In the rows, zero is written as 128.
Known rows, with every step that occurs
S, H, E: [102 155 192 151 120 143 139 135 128 110 143 164  89 150 186 153 114 147
 117  89 135 123 123 142 176 127 144 141  90 131 160]
G, L, J, E: [125 124 163 120 119 131 115 119  65 112 136 112 120 130 189 144 129  38
 103 117 138 141 107 170 171 186 155 162 129 141 139]
P, W, H, L: [115 142 186 117 115 122 171 131 100 119 123 180 111 132 200 187 115 126
 113  78 115 114 118 171 168 208 110 133 124 120 154]
G, L, H, W, P: [136 141 177 127  92 165 139 120 132 119  85 100  64 136 183 159  79 136
 110  82 137  97 128 163 197 132 157 141  62 108 156]
G, L: [120 140 178 125 111 144 141 116 112 115 117 115 132 131 188 159 145 102
 114 105 129 115 113 165 145 161 144 155 121 116 151]
J, L: [125 158 168 123 120 107 139 128 125 130 122 158 126 130 172 146 109 102
  97 107 115 151 128 165 168 148 147 149 118 131 180]
W, H, L: [124 152 161 107 112 129 153 128 117 121 119 170 111 141 192 163 100 113
 116  94 125 134 125 181 171 194 122 157 123 109 140]
S, H: [120 155 187 142 107 143 140 137 104 118 141 147 118 143 180 145 118 125
 116  99 134 114 121 157 166 139 138 144 113 134 155]
S, H, L, J, E, T: [127 135 171 127 118 147 141 131  73 107 146 141  89 144 205 138  80  58
 112  93 145 145 124 155 198 186 141 154 114 147 114]
S, H, L: [117 153 184 130 116 159 161 130 107 117 140 149 111 149 185 141  94 114
 119  91 141 105 127 167 198 182 142 141 113 130 127]
E, J: [135 157 183 128 110 124 154 136 144 114 132 153 127 130 188 148 107  98
 103  89 123 162 109 131 144 138 154 140  96 133 175]
H, L: [124 150 176 116 132 144 162 124 114 115 130 142 130 138 188 151 107 118
 112  91 129 120 127 175 187 197 143 144 123 118 132]
E, J, L, H: [150 170 178 123 106 117 165 133 164 129 101 169  83 131 182 142  72  95
  94  92 127 170 110 145 163 121 167 137  72 138 188]
E, H, L, J: [155 163 135 125 123 150 171 121 138 117 129 171 111 151 209 175  79  70
 110  77 125 131 117 163 208 209 158 143 103 130 124]
G, L, J: [130 136 151 118 117 143 134 114  90 116 111 113 133 138 196 150 143  75
 109  98 134 127 100 172 159 183 159 156 124 128 147]
T, E, J, L: [150 159 149 122 109 106 150 154 121 118 134 169 135 127 177 148  79  77
  96  93 105 178 105 125 136 115 160 138  80 151 174]
E, J, L, H, X: [146 180 180 114 109 121 168 129 161 128  99 167  67 136 179 154  75  92
  93  90 118 162 108 142 169 111 174 134  58 146 179]
W, H, L, J, E: [130 136 152 102 117 119 130 132  79 119 135 168 103 141 193 149  87  52
 106 103 132 158 118 188 195 221 132 163 129 133 129]
G, L, J, E, H: [140 136 152 126 111 139 133 119  92 112 135 135 104 135 199 166 107  14
 106 106 132 135 109 156 177 182 158 162 117 142 133]
B, H, W, P: [117 154 165 145  75 127 149 138 112 117 124 118 109 135 180 134  90 125
 101  76 113 122 157 170 196 133 151 144  97 127 180]
E, H, W: [139 155 159 152  95 144 152 127 175 112 136 149 104 137 187 187  69 107
 106  71 118 121 129 132 171 132 138 135  78 112 164]
T, E: [139 150 153 129 122 122 132 151  95 109 140 143 154 130 175 157 124 106
 111 102 110 138 108 154 140 131 141 145 102 132 153]
G, L, H, X: [130 160 186 116 112 160 157 111 125 115  92 116  76 141 184 177 133 117
 117 102 130  99 106 171 162 138 163 147  82 119 142]
L, J, E: [133 136 161 125 128 112 107 135  65 113 151 139 127 130 184 138 117  44
  96 115 132 161 114 168 183 182 149 156 129 150 152]
L, H: [143 164 182 133 120 136 146 130 134 119 107 145  97 134 181 154 118 133
 112  99 134 128 113 170 169 141 149 143  96 112 166]
T, E, H: [156 165 139 139 112 130 151 149 126 109 140 173 135 137 187 187  94  90
 114  92 103 133 114 134 146 125 145 141  88 131 145]
W, H: [125 153 166 117 103 114 132 133 115 122 118 168 118 135 186 168 125 115
 114 105 117 148 120 171 144 154 121 159 122 111 168]
S, H, B: [119 146 190 152 113 141 115 141 119 119 130 135 121 142 179 134 124 141
 117  98 134 121 116 165 194 112 138 144 126 136 165]

Rows
[119 160 180 131 125 113 153 132 172 116 128 186  86 135 188 152  86 112
  94  81 118 182 120 118 165 121 164 138  70 139 188] | H, E, J, L
[127 143 154 133 106 120 163 131  71 106 138 127 114 133 209 130 108  31
 103  90 128 163 135 176 186 195 151 161 130 140 134] | B, H, L, J, E, T
[149 176 142 128 115 136 156 146 130 107 138 168 116 143 185 204  98  85
 115  91  93 123 113 136 153 116 155 138  74 141 137] | T, E, H, X
[116 143 185 127 107 107 151 136  99 120 122 177 118 127 193 191 137 128
 110  86 110 124 113 161 139 173 108 135 123 121 179] | P, W, H
[136 161 176 121 108 109 154 134 147 127 125 169 116 127 181 141  85  82
  91  94 118 175 116 135 154 132 158 139  94 143 187] | E, J, L
[126 143 167 126 112 112 105 139 129 122 110 157 122 134 184 155 131 135
 114 102 118 153 115 176 172 129 119 157 136 113 178] | W, H, B
[122 133 197 132 123 110 122 135  95 103 146 132 105 116 194 160 113  65
 104 114 122 170 134 135 145 132 124 159 116 129 152] | J, E, T
[136 150 181 126 111 153 151 115 122 118  94 118  94 134 188 160 130 113
 117 102 140 111 108 173 156 149 154 150  94 109 151] | G, L, H
[138 168 188 139 123 139 159 133 178 107 106 173  59 139 193 158  94 144
 107  77 137 158 108 129 169 112 167 131  48 123 178] | L, H, E, J
[122 149 186 134 124 155 150 115 145 108  95 134  69 140 193 165 128 135
 118  91 140 115 110 156 166 138 160 146  74 108 154] | G, L, H, E
[120 144 181 141  85 154 127 140 117 120 130 129  83 145 176 143  62 144
 109  78 130 100 144 148 205 123 142 136  75 133 163] | S, H, W, P
[134 129 163 113 135 130 138 126  81 104 140 134 107 132 208 146  91  47
 103  97 134 163 124 159 193 206 143 156 119 138 119] | H, L, J, E, T
[142 158 173 134 123 114 126 133 150 133  90 151  91 131 174 136 102 132
 100 102 126 149 117 180 202 111 155 141 105 127 191] | J, L, H, B
[130 135 162 114 136 133 135 127  75 112 147 142 121 137 191 136  91  43
 100 102 139 145 119 180 212 225 152 153 129 144 122] | H, L, J, E
[101 164 174 155 109 116 161 134 127 107 135 152 114 139 190 145 142 125
 108  85 116 142 135 163 166 138 153 148 112 124 178] | B, H, E
[112 147 192 132 111 108 161 139 139 109 122 202  84 132 203 194 114 135
 107  66 112 150 107 124 139 150 122 126  86 129 187] | P, W, H, E, J
[124 141 172 127 119 148 139 132  66 115 155 147 102 148 189 127  79  55
 110  99 149 127 121 177 219 204 149 149 117 155 118] | S, H, L, J, E
[132 162 175 134 129 117 152 125 163 118  92 168  49 134 196 166  92 139
 103  86 121 170 127 139 167 106 156 143  62 116 183] | J, L, H, E, T
[138 131 163 126 125 110 113 133  72 105 140 128 113 125 203 152 117  47
  99 105 128 180 118 148 159 162 142 161 122 142 151] | L, J, E, T
[107 137 190 134 119 108 155 134 127 104 115 185  78 129 214 210 134 154
 115  68 105 147 122 129 128 142 106 136  93 113 181] | P, W, H, E, T
[138 147 149 112 133 143 153 121 103 116 127 138 133 146 196 141 105  90
 106  85 135 135 112 181 203 222 155 146 124 130 130] | H, L, J
[135 153 180 141 117 119 137 136 115 111 157 168 102 126 187 177  89  45
 105 111 120 145 133 144 177 149 137 153 108 137 147] | J, E, H
[137 155 166 137 102 126 148 126 156 129 104 139  76 132 166 145  64 123
  95  86 130 137 127 163 186 123 153 135  72 116 189] | J, L, H, W
[109 152 169 125 117 115 131 133 139 113 124 183  91 142 191 178 120 145
 115  93 119 154 122 156 154 141 125 155  95 109 171] | W, H, E
[143 158 166 126  96 129 140 130 147 135  91 145  58 133 170 147  47 138
  92  83 124 131 140 165 215 122 160 136  58 125 187] | J, L, H, W, P
[131 137 177 138  98 163 148 114 146 112  98 100  82 134 178 159  98 120
 112  87 142 100 113 160 164 137 152 140  74 101 160] | G, L, H, W
